What can hang from each mark:
z885: z728 z913
z728: z885
z880: z913
z989: z728
z256: z392 z846 z913
z913: z544 z885 z989
z392: z880
z846: z256

Known rows, with every way that one mark hangs from another:
[z256 z392 z846 [z913 z989]]:  .26 -.12  .35 -.18  .02 -.15 -.44  .29  .18 -.10 -.19 -.15  .20 -.09  .30 -.15  .16 -.30 -.04  .35  .11  .41
[z913 [z885 z728] z989]:  .01  .15 -.23 -.06 -.21 -.06  .20 -.20  .04 -.02  .00  .11 -.11 -.02 -.07  .09 -.12  .05  .15  .05  .08 -.67
[z392 [z880 [z913 z544 z885 z989]]]: -.02 -.16 -.16  .26 -.08  .14 -.05  .04 -.05  .04 -.13 -.05 -.09  .04 -.21  .04 -.20  .00 -.10 -.18 -.03  .03
[z728 [z885 z913]]: -.07  .37 -.12 -.15 -.09 -.14  .29 -.19  .09  .08  .21  .13 -.01  .00  .20  .10  .07 -.02 -.04  .10  .00  .06
[z256 z846]:  .04 -.02  .25 -.03  .07 -.17  .14  .14  .01  .01  .20 -.18  .03  .00  .43  .00  .21 -.08 -.01  .05 -.08  .34
[z885 z728 [z913 z544 z989]]: -.31  .27 -.10 -.10  .00 -.10  .40 -.25  .25 -.25 -.01  .31  .00 -.14 -.06 -.23  .23 -.02  .28  .15  .10 -.28
[z728 [z885 [z913 z544 z989]]]: -.12  .34 -.13 -.14 -.20 -.02  .28 -.25 -.06  .17  .20  .22 -.03  .01  .04  .12 -.05 -.09  .03  .18  .05 -.10
[z846 [z256 z392 [z913 z885]]]:  .05  .02  .05 -.12  .27  .08 -.28  .33 -.07 -.06  .03 -.17  .01 -.13  .10  .05  .05  .03 -.21 -.23 -.13  .02
[z880 [z913 z544 [z885 z728] z989]]: -.16 -.09 -.06  .08 -.03  .03  .07 -.16 -.03 -.09  .03  .17 -.15  .12 -.38 -.17 -.06  .09  .06 -.07  .05 -.19
[z880 [z913 z544 [z989 z728]]]: -.14 -.07  .11  .05  .03  .01  .04 -.12 -.08  .00 -.11  .06 -.09  .16 -.11 -.08  .03  .18  .12 -.03  .05  .06
[z913 z544]:  .05 -.07  .07  .03  .08  .09  .20 -.02 -.21  .20  .37  .06  .01  .06  .01  .12 -.07  .01 -.06 -.14 -.12  .14
[z256 z913]:  .33 -.18  .06  .02  .15 -.17 -.09  .08  .14 -.10  .06 -.23  .10  .04  .24 -.05  .24  .14 -.04 -.08  .03  .37
[z256 z392 [z913 z885 z989]]:  .37 -.05  .03 -.09 -.04  .00 -.41  .13  .13 -.02 -.12 -.01  .11 -.06 -.01 -.05 -.08 -.15 -.09  .17  .08 -.07
[z256 [z913 [z989 z728]]]:  .24 -.10  .04 -.06  .00 -.17 -.16 -.02  .11 -.06 -.24 -.24  .15  .03  .21  .03  .20  .17  .13  .10  .14  .07
[z392 [z880 [z913 z885]]]:  .03 -.12 -.15  .25  .03  .03 -.03  .10  .11 -.05 -.11 -.13 -.09  .03 -.07  .02 -.08  .08 -.17 -.26 -.09  .19
[z885 z913]: -.04  .27  .07  .08  .13 -.05  .33 -.03  .18 -.09  .16  .08 -.04 -.12  .30 -.22  .30  .03  .13 -.01 -.04  .03
[z913 z544 z885 z989]:  .04  .00 -.15  .12 -.25  .25  .08 -.15 -.38  .32  .27  .13 -.04  .01 -.29  .13 -.34 -.12  .09  .06 -.01 -.59
[z913 z544 z989]:  .04 -.02  .05  .03 -.14  .15  .20 -.11 -.31  .28  .17  .11 -.11  .07  .03  .14 -.18 -.02  .13  .02  .03 -.23
[z392 [z880 [z913 z989]]]:  .03 -.10 -.05  .20 -.03  .01  .02  .08  .10 -.04 -.26 -.11 -.17  .06  .09  .03 -.05  .11 -.06 -.22  .00  .18
[z880 [z913 [z885 z728]]]: -.09 -.04 -.05  .05  .14 -.13  .12 -.07  .20 -.23  .05  .06 -.15  .11 -.17 -.20  .11  .20 -.03 -.19 -.03  .05
[z846 z256]: -.08  .11  .08 -.06  .25  .05  .18  .20 -.22  .05  .15 -.18 -.19 -.03  .36  .16  .10  .22 -.08 -.38 -.18 -.04
[z913 z544 [z885 z728] z989]: -.10  .03 -.25 -.03 -.23  .10  .16 -.25 -.19  .10  .16  .22 -.01 -.01 -.38  .11 -.26 -.08  .12  .09  .04 -.64

Rows:
-.06 -.01 -.14  .10 -.10 -.04 -.02 -.01  .12 -.01 -.36 -.11 -.06  .08  .05  .17 -.08  .11 -.07 -.11  .02  .16 -> [z392 [z880 [z913 [z989 [z728 z885]]]]]
-.19  .26  .03  .01 -.04  .06  .23 -.17  .00  .03 -.01  .15  .08 -.12  .07 -.12  .15 -.02  .28  .19  .04 -.24 -> [z885 [z913 z544 [z989 z728]]]
-.07  .04  .02 -.08 -.15  .09  .09 -.19 -.26  .24 -.04  .06  .09  .06  .00  .25 -.14  .04  .18  .14  .03 -.29 -> [z913 z544 [z989 z728]]
-.08  .04 -.18  .01 -.27  .19 -.01 -.23 -.33  .28  .05  .08  .14  .00 -.32  .25 -.29 -.05  .14  .18  .01 -.64 -> [z913 z544 z885 [z989 z728]]
-.09 -.03 -.24 -.02 -.01  .05  .18 -.17 -.08  .02  .36  .17  .10 -.02 -.39  .10 -.17 -.05 -.07 -.05 -.10 -.26 -> [z913 z544 [z885 z728]]
-.18 -.01  .06 -.03 -.04 -.01  .04 -.19 -.09  .04 -.10  .10 -.08  .19 -.15  .00 -.03  .16  .08  .03  .06  .06 -> [z880 [z913 z544 [z989 [z728 z885]]]]
 .18 -.08  .32 -.25  .01 -.20 -.49  .24  .22 -.14 -.33 -.19  .33 -.11  .29 -.07  .19 -.26 -.01  .45  .13  .37 -> [z256 z392 z846 [z913 [z989 z728]]]
-.07 -.14 -.08  .17 -.04  .06 -.05  .02  .02  .01 -.29 -.09 -.03  .06 -.07  .09 -.11  .08 -.05 -.14 -.02  .17 -> [z392 [z880 [z913 z544 [z989 z728]]]]
 .06  .01  .15 -.16  .33  .03 -.22  .34 -.04 -.08 -.02 -.19 -.02 -.10  .25  .05  .14  .07 -.20 -.24 -.12  .19 -> [z846 [z256 z392 z913]]
 .03  .18 -.16 -.02 -.24  .02  .03 -.16 -.11  .16 -.13 -.03  .04  .00  .00  .23 -.15  .07  .18  .15  .05 -.68 -> [z913 z885 [z989 z728]]
-.07 -.10  .01  .18 -.04  .13  .02 -.10 -.17  .06  .11  .12 -.19  .14 -.30 -.16 -.12  .07  .05 -.09  .01 -.15 -> [z880 [z913 z544 z885 z989]]
-.01 -.19 -.16  .26  .02  .12 -.05  .09  .00  .01 -.04 -.08 -.04  .04 -.21  .03 -.14  .01 -.19 -.25 -.11  .20 -> [z392 [z880 [z913 z544 z885]]]
 .28 -.21  .03 -.03 -.03  .11 -.46  .21  .08  .03 -.24 -.03  .19 -.09 -.09  .04 -.17 -.24 -.17  .11  .06  .27 -> [z256 [z392 z880] [z913 z544 z989]]
 .15 -.31  .21  .00 -.04 -.08 -.22  .11 -.08 -.01  .05 -.25  .20 -.03  .13 -.14  .19 -.18  .08  .25  .12  .37 -> [z256 z846 [z913 z544 z989]]
-.11  .11  .10 -.07  .20  .14 -.10  .32 -.09 -.01 -.17 -.08 -.20 -.08  .21  .13 -.06  .06 -.18 -.32 -.14  .01 -> [z846 [z256 [z392 [z880 [z913 z989]]]]]
-.11  .13 -.07 -.18 -.25  .06  .10 -.28 -.27  .30 -.03  .10  .11  .08 -.06  .36 -.22  .01  .13  .22  .07 -.29 -> [z913 z544 [z989 [z728 z885]]]
 .22 -.25  .10  .03  .05 -.17 -.27  .18  .09 -.12  .12 -.35  .25 -.07  .12 -.16  .25 -.15 -.05  .16  .02  .37 -> [z256 z846 [z913 z885]]
 .01 -.02  .02  .16 -.02  .01  .05 -.06 -.02 -.04 -.01  .04 -.27  .13 -.09 -.18 -.01  .16  .08 -.11  .03 -.18 -> [z880 [z913 z885 z989]]
-.13  .31 -.13 -.13 -.10 -.05  .27 -.22 -.02  .13  .29  .19  .03  .01  .05  .11  .00 -.07 -.06  .11 -.03  .08 -> [z728 [z885 [z913 z544]]]
 .26 -.17  .22 -.12  .09 -.13 -.50  .32  .20 -.14  .02 -.19  .31 -.14  .08 -.17  .12 -.35 -.20  .28 -.01  .42 -> [z256 z392 z846 [z913 z885]]
-.31  .24 -.10 -.11  .15 -.15  .42 -.20  .30 -.31  .13  .28  .08 -.16 -.06 -.23  .30  .00  .15  .04  .00 -.01 -> [z885 z728 [z913 z544]]
 .01 -.04  .04 -.11  .27  .18 -.30  .30 -.19  .01  .12 -.12  .05 -.12 -.05  .06 -.03 -.04 -.23 -.21 -.16  .04 -> [z846 [z256 z392 [z913 z544 z885]]]
-.07 -.10  .14  .12  .04  .06  .10 -.07 -.12  .03  .04  .11 -.23  .18 -.08 -.16 -.01  .14  .09 -.12  .03  .10 -> [z880 [z913 z544 z989]]
 .08  .00  .24 -.10  .05 -.05 -.21  .37  .17 -.02 -.08 -.10  .13 -.13  .33  .09 -.02 -.35 -.26  .13 -.11  .47 -> [z256 [z392 z880] z846]
 .36 -.16  .05 -.05  .14 -.05 -.43  .30  .31 -.10 -.22 -.15  .21 -.09  .13  .03  .01 -.13 -.28  .00 -.01  .51 -> [z256 [z392 z880] z913]
-.02 -.16 -.06  .22 -.03  .09  .00  .06  .00  .03 -.17 -.06 -.12  .07 -.06  .04 -.12  .04 -.08 -.19 -.02  .20 -> [z392 [z880 [z913 z544 z989]]]
-.24  .36 -.08 -.14  .02 -.22  .44 -.22  .40 -.34 -.12  .24 -.07 -.16  .16 -.24  .33  .08  .31  .11  .13 -.30 -> [z885 z728 [z913 z989]]
-.09  .01 -.06  .06 -.01 -.09  .11 -.13  .12 -.18 -.09  .11 -.23  .11 -.16 -.19  .03  .19  .10 -.10  .07 -.20 -> [z880 [z913 [z885 z728] z989]]
-.06 -.14  .01  .18  .11  .09  .03 -.04 -.11  .01  .25  .08 -.12  .14 -.31 -.18 -.05  .09 -.08 -.18 -.09  .12 -> [z880 [z913 z544 z885]]
